Each row was made from one small tree. The marks that hang from a mark follow it in brackets, in alphabetical order. Every link used is in the known rows. Write each row's tree.
Known rows:
V(F(C N(K)) Q): [ -2 -43 -33 -17 -21  11   6 -37 -31  10   8   6   3 -15  -9 -36 -31  50
  10  -1  10 -76  55]
C(F(N(K(L) Q))): [ -9 -46  -2  16 -13  -1   5   6   7  -4  -1  10  -5  15   2   7 -25  29
  -9   3   9  52   5]
F(N): [ -3 -33  -5 -16  -8  -3   8  -4 -23   2   8   6 -16  -6   1  -9 -30  20
  -6  -2   1  16  13]
L(K(C N(F Q(V)))): [-29 -35   8  30  23  -5  12   8  17  -1 -11  15  19   1   5   4 -20   0
 -22   0 -10  48 -17]
N(F(C) K Q(V)): [-10 -80  -1 -24   7   7  21  13  31   9 -11   7  -5 -18  23  23  -4  67
 -25  13  11 -19 -11]
Q(V(F)): [ 19 -26 -18  -5   0  23  11 -18   4  -2   1   6  28 -11   3 -26  -5  27
 -14  -6 -11 -55  30]
V(F(C(K)) Q(N)): [  6 -20 -33  -8 -17  20   6 -23 -41  16  10   3 -17 -23   0 -19 -30  38
   7 -37  -2 -99  63]
Q(V): [ 15 -14 -11   3   9  19  11  -8   5  -5   1   6  17  -8  10 -17  -8  19
 -20  -6 -13 -30  16]
N(F K): [-19 -27  20   6  14 -11  15  15   9   5 -12  -1  -4  10  12   9 -13  40
 -15  22   2  22  -5]
Q(N(K(C)) V): [  2 -19  -2   3   0   5  13   0 -31   0 -14   7   0 -12  20   6 -14  27
 -26 -14  -5 -46  36]
V(F(C N(K(L))) Q): [ -6 -36 -30 -11 -21  14   5 -38 -37  10   5  10   6 -13  -8 -34 -32  48
  11   4  11 -71  57]
Q(N(K(L)) V): [  0  -9  -1   6  -4  12  14  -7 -37   0 -15   9   2 -13  27  10 -12  29
 -21  -3  -7 -47  38]
V(Q(N(F))): [ -7 -15 -16  -1  -5  -7  18 -11 -24   6  -3   6 -29 -17  13 -27 -21  22
  -7 -10  -7 -56  26]
C(F(N) K): [  9 -17   6  20  -6  13  -5  25 -10   5  18  -1 -21  17  -3  15 -40  17
  -5 -41   0  46  15]
K(N(F(C) Q)): [-21 -63  -1  -3   4  11  21  25  28   9   0   4  -6  -5  14  18 -14  35
 -17  -2  -3  33 -29]
C(F(N(Q)) K): [  6 -32   4  10  -7  12  -2  26   0   6  16   3 -29   8  -2  19 -37  21
  -8 -39   3  50   4]
L(K): [-14   3   2  33  21  -8   3 -13  -5  -5  -3   7  11   1   2  -2 -23  -5
 -10   0 -15  34  11]
K(L N): [-26   7  12  40  10  24  11   7  -8  -1  -6  12  19  15   6   4 -24   3
  -7  12 -10  60  -6]
C(K(L N)): [-13  26  24  37  17  32   3  23 -22   8   7   5  -5  10   3  20 -35   3
  -5 -21 -10  55   2]
K(N): [-14 -11   5  24   9  12  12  12   4   0   1   0  12   8   4   0 -21  10
 -12  -2 -12  43  -9]

Write each row's tree:
[-12 -19 -14   1  -5  -5  15 -11 -28   8  -6   4 -25 -15  15 -15 -23  36
  -7  -6  -1 -58  33] | V(Q(N(F(C) K)))
[-16  13  26  29  17  28   7  30 -14  11   5   4 -10  11   8  24 -32  10
  -7 -18 -10  53  -7] | C(K(L N(F)))
[ 18 -40 -20 -19  -9  20  11 -20  -7  -1   4   8  22 -14   2 -25 -11  31
 -12  -4  -7 -57  32] | Q(V(F(N)))
[  3 -22   6  19  -7  25  -1  20  -7   4  11  12 -17  10   3  19 -35  19
  -7 -31   3  45  10] | C(F(N(Q(V))) K(L))
[-18 -68   5 -13   7  15  20  10  22   8 -16  15   0 -13  25  26  -6  64
 -20  23  12  -8  -9] | N(F(C) K(L) Q(V))
[  5 -80 -27 -43 -15  16  10  -3  -9   8  13  10 -16 -28  11  10 -27  49
 -12 -17  10 -24  14] | F(C N(Q(V)))
[-17  -4   3  51  21 -10  -2   0   6  -6  -4  12  19  18  -6  -3 -29 -11
 -14 -12  -8  57  11] | L(K(C(F)))
[ -2 -19   9  21  -7  21  -2  23 -10   6  12  11 -24  13   0  22 -39  17
  -3 -30   5  62   6] | C(F(N(Q)) K(L))
[ 17 -34 -23 -17 -16  15  15 -15 -27   3  -4   6   3 -24  17  -8  -7  30
 -17 -23 -13 -88  47] | Q(N V(F))
[-13 -41  -6 -10  -9  11   1  -2 -36   8   6   7  -6  -2   7  21 -38  46
  -2   1  14  11  29] | F(C N(K(L)))
[  9 -30 -12 -10 -13  11  14 -16 -31   3 -12   5   9 -19  18   0  -7  40
 -18  -9  -7 -80  50] | Q(N(K) V(F))
[-29 -31   8  25  19  -7  13   3  14   0  -8   9   9  -2  10  11 -18   4
 -16   7 -13  51 -19] | L(K(N(F Q)))
[-17 -39   3  18  14  15  16  20  21   1  -7  14  15   0  -1  -6 -19  10
 -24  -9  -3  43 -19] | K(C N(Q(V)))
[  5 -30  -9  -4  -9   9  13 -10 -30   3 -13   8  12 -15  13  -3 -11  35
 -20 -13  -4 -71  50] | Q(N(K(C)) V(F))
[-20   0  11  20   2  -4   9   6 -41   4 -16   9 -14   1  13  16 -26  17
 -14  -5   1  10  30] | Q(N(K(C L)))
[ -1 -22  -6   3  -9  15  12 -12 -37   3 -17  14  15 -11  14  -1 -13  32
 -17  -7  -3 -63  50] | Q(N(K(C L)) V(F))
[-18 -31  -4  16   1  36  16   0   6   3  -6  18  23  -5  11   7 -15  24
 -11   8  -5  21  -6] | K(L N(Q(V(F(C)))))
